What can hang from each mark:
zudap: puven
tiro: mumu
kemud: levu mumu
zisusag: kapu
levu: kapu kemud lesara tiro tiza zudap
mumu: tiro
kapu: zisusag
puven: lesara zudap

Each row was made from one small tree. The marks that hang from a mark follow it in brackets, in alphabetical order. Every link used is in the known rows. Write each row's tree.
Known rows:
puven[lesara zudap]: [-0.59  0.53 -2.99  1.65  1.57 -1.31 -0.85  0.43 -2.10 -2.28 -0.59  2.09
  1.72  2.90 -0.61 -1.28 -3.30  1.74 -1.51]
kemud[levu]: [ 0.05 -0.23 -1.17  0.95 -0.55 -0.22 -2.61 -0.87 -1.39 -3.05  0.99  2.53
  2.21  1.20 -0.51  0.38 -2.03  1.74  0.15]
kemud[levu[lesara] mumu[tiro]]: [-0.09 -0.88 -1.51  3.31  1.48 -1.48 -0.21 -2.32 -1.39 -3.41 -1.01  0.74
  0.39  1.31 -0.11  0.04 -0.69  2.17 -1.38]
kapu[zisusag]: [-1.00  0.68 -1.40  0.96  1.21  0.13 -2.43 -0.31 -0.89 -3.01  0.07  1.91
  3.72  1.76  0.90  1.31 -2.69 -0.08  1.74]
zudap[puven[lesara]]: [-0.13  1.83 -1.40  2.74  1.28 -0.87  0.14  0.72 -1.83 -2.28  1.12  1.90
  1.62  2.78 -0.58  0.73 -2.08  2.44  1.36]
levu[lesara zudap]: [ 1.34  0.05 -0.88  2.31  1.65 -1.00 -1.89 -0.78 -0.29 -1.46 -2.01  2.83
  0.27 -0.41 -0.30 -1.66  1.77  0.55 -1.18]
tiro[mumu]: [-1.46  0.73 -1.63  1.58  0.54 -1.26 -2.61 -0.97 -2.35 -1.61 -0.05  2.62
  2.04  1.80  0.69  0.66 -0.53  0.66  1.21]
levu[kapu[zisusag] kemud[mumu] lesara tiro zudap]: [-0.74  2.16 -0.93  1.60  4.81 -3.31 -0.76 -1.60 -0.11  0.81 -4.93 -2.52
  0.48 -4.16  1.75 -2.19  0.78  0.03  0.26]
kemud[levu[kapu lesara zudap] mumu]: [-0.01  0.01 -0.89  3.44  1.48 -3.36 -0.45 -2.85 -0.91 -1.52 -2.61  0.99
 -0.63 -2.85  0.64 -2.87 -0.51  2.09 -1.97]
puven[lesara]: [-0.27  0.70 -1.59  1.73  1.35 -1.49 -1.20 -0.02 -1.17 -2.41  0.30  2.71
  1.89  2.47  0.05  0.56 -2.31  1.01  0.15]
kemud[levu mumu[tiro]]: [-0.89 -0.36 -2.17  2.18  0.39 -1.09 -1.07 -1.72 -2.38 -3.59 -0.40  0.87
  1.33  1.70 -1.16  1.50 -1.73  1.80 -0.62]
levu[kapu kemud lesara tiro[mumu] tiza zudap]: [-0.03  1.67  0.22  1.63  2.92 -3.69 -0.75 -1.45 -1.87  3.44 -4.90 -1.64
 -0.41 -5.60  0.54 -1.84  4.58  0.77 -1.23]
levu[tiro tiza]: [-0.80  0.33 -0.21  0.61  0.23 -0.78 -1.60  0.01 -2.04 -0.55 -2.52  0.74
  2.25 -0.03 -1.01  2.10  2.22  1.07 -0.61]
kemud[levu[lesara tiza] mumu]: [-1.02 -1.43 -1.09  3.24  0.52 -2.38 -1.47 -2.92 -1.13 -1.43 -1.74  1.40
  1.17 -0.41  1.73 -0.79 -0.91  3.15 -2.14]
levu[kemud[mumu] lesara tiro zudap[puven]]: [ 0.25  2.38 -1.53  2.57  3.67 -2.18 -0.57 -0.33 -1.06  0.75 -3.84 -1.44
 -0.75 -1.68 -0.33 -2.22  2.94  2.23  0.22]
puven[zudap]: [-0.80  0.46 -2.49  0.65  0.40  0.04 -1.63  0.18 -2.81 -2.16 -0.90  2.26
  2.06  2.17 -0.16 -0.40 -1.96  1.46 -0.80]
kemud[levu[kapu zudap] mumu]: [-0.75  0.53 -1.64  2.30  0.43 -3.03 -1.29 -2.15 -2.03 -1.77 -1.95  1.08
  0.24 -2.32 -0.36 -1.30 -1.41  1.64 -1.27]
kemud[levu[kapu[zisusag] lesara tiro[mumu] zudap]]: [ 0.16  1.00 -0.50  3.07  2.99 -3.13 -1.42 -2.34  0.33 -1.17 -2.77 -1.35
  0.87 -3.82 -0.90 -3.40  1.18  0.53 -0.14]
zisusag[kapu]: [-0.51  0.51  1.45  1.23  0.49 -0.51 -2.29 -0.90 -2.35 -2.39 -0.09  3.77
  1.99  0.52 -0.03  0.52 -2.24  0.48  0.36]
kemud[mumu]: [-1.98  0.48 -2.16  1.74  0.83 -1.54 -1.89 -1.14 -2.22 -2.18 -1.29  2.26
  1.71  2.18  1.40  1.08 -1.60  1.35  0.34]
kemud[levu[tiza] mumu]: [-1.90 -0.88 -1.72  2.15 -0.47 -1.85 -2.21 -2.25 -2.21 -1.61 -1.17  1.46
  2.10  0.03  0.64  0.75 -1.82  2.62 -1.43]

Write each row's tree:
[ 1.55 -0.86 -0.09  2.20  1.03 -1.58 -1.93 -1.45  0.00 -0.50 -3.43  0.38
  0.36 -2.97 -2.51 -2.07  3.41  1.81 -3.00] => kemud[levu[lesara tiro tiza zudap]]
[-1.32 -0.38 -0.45  3.52  1.82 -2.63  1.12 -3.24 -1.62 -2.06 -2.21 -1.59
  1.64 -2.28  1.21  0.63 -1.51  1.79 -1.31] => kemud[levu[kapu[zisusag] lesara tiza] mumu[tiro]]
[ 0.39  0.50  0.49  0.29  2.23 -1.22 -1.49 -0.40 -1.05  1.48 -3.12 -0.49
  1.30 -1.86  1.13  0.27  2.60  1.35 -0.70] => levu[kemud lesara tiro tiza]
[ 0.71  1.12  0.01  0.06  2.83 -0.87 -1.82 -0.04 -0.52  0.18 -2.09 -0.07
  0.89 -0.54  0.98 -0.30  1.83  1.03  0.50] => levu[kemud lesara tiro]
[ 0.36  2.16  0.74  3.37  2.51 -1.69  1.21 -0.43 -0.84  0.27 -3.80 -2.07
  0.96 -4.11 -0.94 -0.76  3.09  1.38 -0.01] => levu[kapu[zisusag] lesara tiro tiza zudap[puven]]
[ 0.95 -0.01 -1.17  3.03  1.95 -2.42 -2.60 -1.81  0.06 -1.19 -2.52  0.46
 -0.08 -1.57 -2.36 -3.48  3.05  1.46 -1.34] => kemud[levu[lesara tiro[mumu] zudap]]
[-0.03  1.26  0.20  0.96  0.59 -2.04 -0.54 -0.12 -2.30  0.63 -4.35 -0.16
  0.73 -3.85 -1.98  0.79  3.81  0.49 -1.65] => levu[kapu tiro tiza zudap]
[-0.13  1.30 -0.87  1.93  0.95 -2.97 -1.75 -1.31 -1.84 -0.68 -2.24 -0.30
  0.41 -3.17 -2.57 -1.63  2.05  0.97 -0.62] => kemud[levu[kapu tiro[mumu] zudap]]
[-1.81  1.67 -0.77  1.62  3.67 -2.75 -0.45 -2.08 -0.89 -0.16 -2.02 -0.87
  1.68 -1.86  4.76 -0.73 -3.01  0.82  1.57] => levu[kapu[zisusag] kemud[mumu] lesara]
[ 0.18 -0.52  1.08  2.22 -0.20 -1.96  0.00 -2.21 -1.66 -0.61 -1.01  1.08
  1.15 -2.69  1.40 -0.28 -0.37  2.61 -1.59] => kemud[levu[kapu lesara tiza]]
[ 0.35  2.25 -0.22  1.30  3.56 -3.43 -0.96 -1.13 -1.39  2.09 -3.95 -1.22
 -0.63 -4.28  0.52 -2.50  3.55  0.26  0.00] => levu[kapu kemud lesara tiro[mumu] zudap]
[-0.73  1.01 -1.24  1.96  1.10 -3.13 -1.04 -1.61 -1.63 -1.35 -3.36 -0.77
  0.06 -2.89 -1.85 -1.33  0.84  1.47 -1.36] => kemud[levu[kapu tiro zudap] mumu]
[-0.50  1.54  1.15  0.30  3.18 -1.93 -0.30 -0.87 -0.77  1.47 -3.29 -2.42
  2.23 -3.98  2.50  0.31  0.74  0.59  0.62] => levu[kapu[zisusag] kemud lesara tiro tiza]
[-0.77 -0.08 -1.05  1.87  2.48 -1.83 -0.04 -1.79 -2.46  0.58 -3.06 -0.48
  0.51 -0.70  1.94  1.26  0.80  1.54 -1.33] => levu[kemud[mumu[tiro]] lesara tiza]
[-0.59  2.28  0.35  1.08  2.99 -3.06 -0.48 -1.03 -1.84  1.62 -2.49 -1.22
  0.29 -2.63  2.02 -0.83  2.06  0.98  1.14] => levu[kapu kemud lesara tiro[mumu]]
[-1.15  1.00 -1.90  0.56  2.20 -2.54 -2.47 -0.69 -1.92  1.90 -5.18 -1.06
  0.72 -2.92 -0.57 -0.08  2.62  0.69 -1.59] => levu[kemud[mumu] tiro tiza zudap]
[-0.23  2.73 -1.72  2.55  3.05 -3.07 -0.83  0.31 -2.02  2.44 -2.64 -1.61
  0.45 -2.12 -2.22 -1.20  2.48  1.84 -0.16] => levu[kemud tiro[mumu] tiza zudap[puven[lesara]]]
[-0.07  0.84  1.14  0.65  1.45 -1.98 -0.04 -1.04 -2.28  1.79 -2.05  0.24
  0.98 -3.42  3.29  0.47  0.22  1.59 -0.42] => levu[kapu kemud lesara tiza]
[ 0.89 -0.78 -1.98  3.74  1.87 -1.86 -0.83 -2.43 -0.89 -2.79 -2.53  0.75
 -0.60 -0.45 -1.76 -1.57  0.92  1.56 -2.49] => kemud[levu[lesara zudap] mumu[tiro]]
[-1.79  0.45 -1.14  2.03 -0.04 -2.55 -0.72 -2.22 -2.48 -2.20 -0.60  1.07
  1.26 -0.59  1.32  0.26 -2.94  2.35  0.00] => kemud[levu[kapu] mumu]
[-0.87  2.67 -0.06 -0.75  2.65 -1.13 -1.24  0.24 -1.32 -0.05 -1.70 -1.94
  2.87 -2.19  1.31  1.14 -0.93 -0.30  2.52] => levu[kapu[zisusag] kemud tiro]
[ 0.76  1.70 -1.25 -0.59  2.20 -0.86 -2.93  0.71 -1.17  0.51 -3.01  0.03
  0.91 -1.72 -1.60 -0.45  2.50 -0.23  0.04] => levu[kemud tiro zudap]
[-0.17  2.69 -0.89  2.90  2.90 -2.90  0.93 -1.14 -2.15  1.08 -2.69 -0.68
 -1.07 -3.24  2.04 -1.95  0.53  2.37  0.47] => levu[kapu kemud[mumu] lesara zudap[puven]]
